Each row was made from one walk, in order. Every step used is in the known rows, and no mark comes twice. Write each row's walk.
(in the rows, 128 means zero)
Known rows
lanos > devup > tekuf > putul > rati > nusu: [168 116  57 158 146 137 162 147 145 129 126  75 137 122  96 131 177 101
 135 114 130  88 133 180 100 162 136 105 125  46]
nusu > rati > devup: [188 137 143  98 167  99 139 120 136 120 163  86 121 137 133 141 156 140
  83 113 132 148 105 170 150 125  89 123 124 100]
tekuf > devup > zuket > nusu > rati: [199 129 144 103 101 115 175 137 149  81 149 156 118 134 113 157 188 148
  61 115 152  85  74 212 118 117 116 123 153 115]
devup > zuket > nusu > rati > vumibeg: [190 122 198 146 121 134 147 152 118  78 157 177 102 158  94 167 165 137
  49 132 146 114  59 162 150 138  55 139 100 151]
nusu > rati > putul > tekuf: [169 118 127 119 157  80 155 138 119 126 139 141 148 132 153 140 117 148
  91 101 103 122 114 145 142 112  80 105 144  91]
lanos > devup > zuket: [172 160 119 180 125 155 142 162 149 130 149 141 102 125  95 144 194 126
  85 144 132 115  95 156  99 133 106 109 139 130]
tekuf > putul > zuket: [114 138 143 104 162  83 100 129 110 137  68 125 140 130 135 129 145 188
  86 122 143  80 143  88 108 148 160 177 145  66]
lanos > devup > zuket > putul: [173 152 137 182 116 148 146 172 163 136 144 142 106 124  77 157 219  98
  74 147 140 101 108 157 114 114  94  96 130 118]
vumibeg > zuket > putul > rati: [144 147 179 132 140 147 146 142 151 148 150 156 133 165  74 139 143  80
  31 109 134 106  87 122 166  98 140 127 118 107]
tekuf > putul > rati > nusu > zuket > devup: [135 107 158 102 145  99 143 111  94 164  84 100 140 153 127 148 156 175
  59 112 117  94 112 138 108 171 173 165 138  58]
putul > tekuf > devup > zuket > nusu > rati: [183 124 142 108 108 138 195 140 124 114 200 149 150 130 108 153 137 134
 104  84 119 107 114 164 142 139 142 108 186 124]
zuket > nusu > rati > putul > tekuf > devup: [207 108 141 124 118 110 197 116 116  84 151 135 128 141 121 161 136 120
 111  70 143 111 123 178 123 154  81 111 118  86]
vumibeg > zuket > nusu > rati: [170 153 180 138 151 153 162 126 130 102 171 159  98 173  95 123 122 119
  40  86 146 116  72 138 135 129  91 144 108 123]
nusu > zuket: [136 155 168 139 135 113 122 148 130 156 139 158 103 144 114 157 188 170
  54 121 122 158  86 126 126 136  95 145 134 167]
lanos > devup: [168 152  89 166 128 152 149 141 148 141 144 105 110 114 114 133 171 114
 126 119 131 133 137 149  85 144 125 102 136 103]
lanos > devup > rati: [180 132  72 162 152 154 137 144 175 113 144  87 110 116 131 122 163 126
  98 140 133 131 111 163 102 134  90  98 117  91]
devup > zuket > nusu: [160 130 185 158 110 148 147 148 121  86 147 178 105 156  81 159 167 123
  78 136 147  98  74 149 146 138  84 143 110 162]
zuket > nusu > rati: [189 113 147 129 137 137 174 104 132  82 153 111 115 149 109 148 141 119
 104  79 142 132 122 146 132 150  66 139 100 113]
vumibeg > rati > putul > zuket > devup: [218 139 143 127 139  92 121 164 124 110 105 156 142 159 147 134 113 123
  68 124 143 145  99 170 159 142 127 141  86  79]
tekuf > putul > zuket > devup: [132 146 154 106 160  93 114 122 100 139  82 118 128 139 130 134 140 176
  81 127 151  73 154 107 109 155 134 183 124  63]
devup > rati: [145  99 103 123 163 131 111 134 166  88 127 103 128 133 152 113 120 142
  87 156 130 127  92 149 154 115  78 124 102 110]
zuket > putul > tekuf > devup > lanos: [143  99 155 107 102 123 172 144 160 129 169 118 159 113  93 171 169  74
 120 107 144  85 167 158 161  97 112  78 144  98]
rati > vumibeg: [168 107 170 123 100 116 120 154  83 121 139 153 109 124 148 154 111 128
 126 143 155 158 114 160 116 161 119 104  88 113]
putul > zuket > nusu > rati > devup > tekuf: [224 160 143 118 162 121 135 138 131  62 175  97 131 146  83 168 170 116
 118  77 176 115 123 132 172 180  79 159  84  86]
rati > putul > tekuf: [138 116 129 143 109  89 156 154  81 140 123 175 152 121 145 147  97 120
 154 118 120 104 136 143 129 141 132  85 140  94]
putul > tekuf > devup: [155 124 115 100 102 134 182 133 119 138 186 131 159 115 126 137 114 127
 147  86 118 117 148 153 128 142 180  97 193 112]
rati > putul > zuket: [166 150 136 137 129  68 110 165  96 110  94 170 138 124 141 159 140 141
 127 127 156  92 117 131 132 145 115 121 106  78]
zuket > devup > tekuf: [163 130 112 139 137 148 167 123 120 110 167 103 120 149  91 129 111  68
 146 138 148  92 154 201 156 137  47 130  63 110]
lanos > devup > rati > putul: [184 128  73 169 144 127 139 155 159 113 122 108 112 114 143 130 160 124
 101 145 137 118 107 180  95 133  84  84 110  73]

Write each row's walk
[172 129  72 160 151 143 162 151 140 135 134 105 128 131  96 128 153  98
 104 118 132 100 122 178  96 152 129 106 114  54] : lanos > devup > tekuf > putul > rati > vumibeg > zuket
[164 139 171 132 135 109 145 154 154 162 151 127 132 152  64 189 225 102
  43 115 131 142  97 155 177 130  91 125 108 127] : nusu > zuket > putul > rati > devup > tekuf
[202 153 129 180 130 159 165 151 151 108 161 133  95 136  85 154 201 120
  72 119 138 116  93 165 101 142  77 115 126 123] : lanos > devup > zuket > nusu > rati
[155 111 104  77 116 116 155 116 163  76 152 101 133 108 153 154 162 145
 118 121 158  80 119 217 103 105 114 108 139 106] : tekuf > devup > lanos
[158 146 160 131 153 152 161 135 106 129 164 134 113 180  86 117 111  96
  56 117 148  74  84 177 148 142 113 145  90  85] : vumibeg > zuket > devup > tekuf > putul > rati > nusu
[164  91 159 110  97 116 167 161 153 126 164 116 154 117  97 163 177  79
 113 113 150  91 143 166 171 113 130  71 144  75] : zuket > putul > tekuf > devup > rati > nusu
[127  92 139  97 143  96 134 108  94 158  69 117 153 140 145 141 114 166
  75 122 113 111 128 124 102 158 189 155 136  57] : tekuf > putul > rati > vumibeg
[181 127 145  99  93 110 165 149 164 114 134 154 142 129  98 166 203 121
  55 132 144  78  85 200 141  96 151 111 160 105] : tekuf > devup > zuket > putul > rati
[169 132 197 128 112 129 121 163  82 124 158 182  95 145 136 142 100 126
  77 137 162 148  78 157 119 150 123 110  89 116] : rati > vumibeg > zuket
[152 127 148 120 142 155 152 100 123  93 178  87 105 143 125 155 119 106
 122 139 156  90 150 192 131 129  24 138  62 133] : zuket > devup > lanos
[145 131 152 106 166  87 123 119 113 115  80 117 133 140 126 140 151 184
  73 100 149  82 141  96 110 159 130 183 131  58] : tekuf > putul > zuket > nusu > rati
[169  90 160 127 142 118 119 171 146  99 161 103 120 139 130 149 179 144
  68 139 146 125  65 163 172 144  78 100 107  99] : devup > rati > nusu > zuket > putul > tekuf
[225 155 167 118 148 121 125 140 117  67 162 122 122 144 105 174 157 141
  98  78 173 134 117 110 151 181  82 161  86  94] : putul > zuket > nusu > rati > vumibeg
[199 129 161 111 130 155 154 119  98 137 163 128 139 165 110 161  96 104
  63 106 123 155  87 153 147 167 154 138  92  98] : putul > rati > vumibeg > zuket > devup
[174  86 133 119 143 122 105 151 135  82 137 120 115 130 165 132 107 143
  85 166 149 149  82 171 146 137  72 107  75  99] : devup > rati > vumibeg
[171 126  71 162 149 132 160 153 145 139 131  85 128 128  91 141 197 116
 110 111 128  98 119 179 100 165 124 109 127  59] : lanos > devup > tekuf > putul > rati > nusu > zuket
[152 175 181 138 141 161 149 130 111 137 174 161  91 171  99 115 103 108
  51 125 148 105  92 155 133 123  97 145  98 130] : vumibeg > zuket > devup
[163 141  57 162 158 132 146 154 153 124 124  94 130 116  96 126 174 110
 133 120 140  86 149 158  99 150 112 117 123  60] : lanos > devup > tekuf > putul > zuket
[159 100 102 120 169  95 138 147 124  84 115 112 146 140 104 135 136 120
 123 116 151  74 136 158 151 152  81 146  87  53] : devup > tekuf > putul > zuket > nusu > rati > vumibeg
[205 129 149 109 137 118 127 146 138 125 140 108 133 155 133 124 126 109
  81 129 142 182  97 188 164 148 167 128 105 100] : vumibeg > rati > devup
[193 110 148 137 130 110 176 115 117  82 131 133 118 147 121 157 139 120
 106  85 145 118 117 162 126 151  59 123  92  94] : zuket > nusu > rati > putul
[144 120 120 112 145  97 141 136 110 124 134  85 131 130 103 135 148  95
 151 144 162  96 135 203 146 155 133 114 102  68] : rati > devup > tekuf > putul
[129 151 191 139 133 138 135 155 147 143 146 172 113 157  82 130 146  86
  42 125 150  97  94 127 154  90 116 117 115 118] : vumibeg > zuket > putul
[121  91 137  98 144  97 135 110 100 153  70  94 157 142 135 137 140 169
  87 112 115  89 118 125 109 163 204 157 152  46] : tekuf > putul > rati > nusu
[191 112 154 104 151 100 130 138 120 111 151 127 118 135 156 145 126 155
  71 120 126 161  99 155 134 127  71 119 108 104] : nusu > rati > vumibeg
[182 103  90  93 115  82 149 141 156  87 111 133 135 112 170 132 146 152
  90 142 152  88  88 226 113 108 124  92 137  66] : tekuf > devup > rati > putul
[183 159 146 138 126  77 124 155  86 112 108 163 127 133 136 163 132 128
 122 131 164  86 128 153 134 152  89 127  85  75] : rati > putul > zuket > devup
[147 127  53 165 149 134 156 147 153 133 120  94 127 116 101 119 165 103
 136 127 130  88 149 173  90 140 112 104 126  65] : lanos > devup > tekuf > putul
[152 106 148 121 122 128 151 126 164 148 122 106 166 139  76 169 170  64
  89 114 122 116 143 123 178 106 135 115 114  90] : zuket > putul > rati
[163 110 118 124 142 132 171 117 104 121 140  85 132 155  96 134 121  89
 127 129 144  71 145 201 147 159  86 141  74  66] : zuket > devup > tekuf > putul > rati > nusu
[191 136 177 109 159 104 148 145 139 123 182 113 128 144 103 160 177 123
  55 122 130 129  94 169 178 113  78 113 134 112] : nusu > rati > devup > zuket > putul > tekuf
[179 109  88  85 123 109 147 130 173  86 133 111 133 115 158 124 150 153
  87 136 148 102  93 211 119 109 131 107 145  84] : tekuf > devup > rati
[188 124 152 110 132 149 145 125 104 136 153 133 147 158 115 157 102 112
  66 103 117 159  79 139 146 162 174 134 106 100] : putul > rati > vumibeg > zuket
[194 108 150 137 128 117 186 116 110  89 150 135 127 146 116 159 126 114
 116  74 137 119 127 154 132 157  68 118 105  96] : zuket > nusu > rati > putul > tekuf
[158 123  46 160 155 140 165 137 156 136 121  83 142 122  95 125 163  99
 128 116 120  94 144 168  99 147 129 111 128  58] : lanos > devup > tekuf > putul > rati
[186 126 207 136 101 140 141 155  76 106 166 181  87 153 121 153 102 113
  83 120 174 146  82 164 116 170 110 113  72 113] : rati > vumibeg > zuket > nusu
[175 137  65 167 150 138 160 148 149 111 129  91 125 122  86 134 177 101
 138 109 150  85 152 163  97 163 103 119 111  58] : lanos > devup > tekuf > putul > zuket > nusu
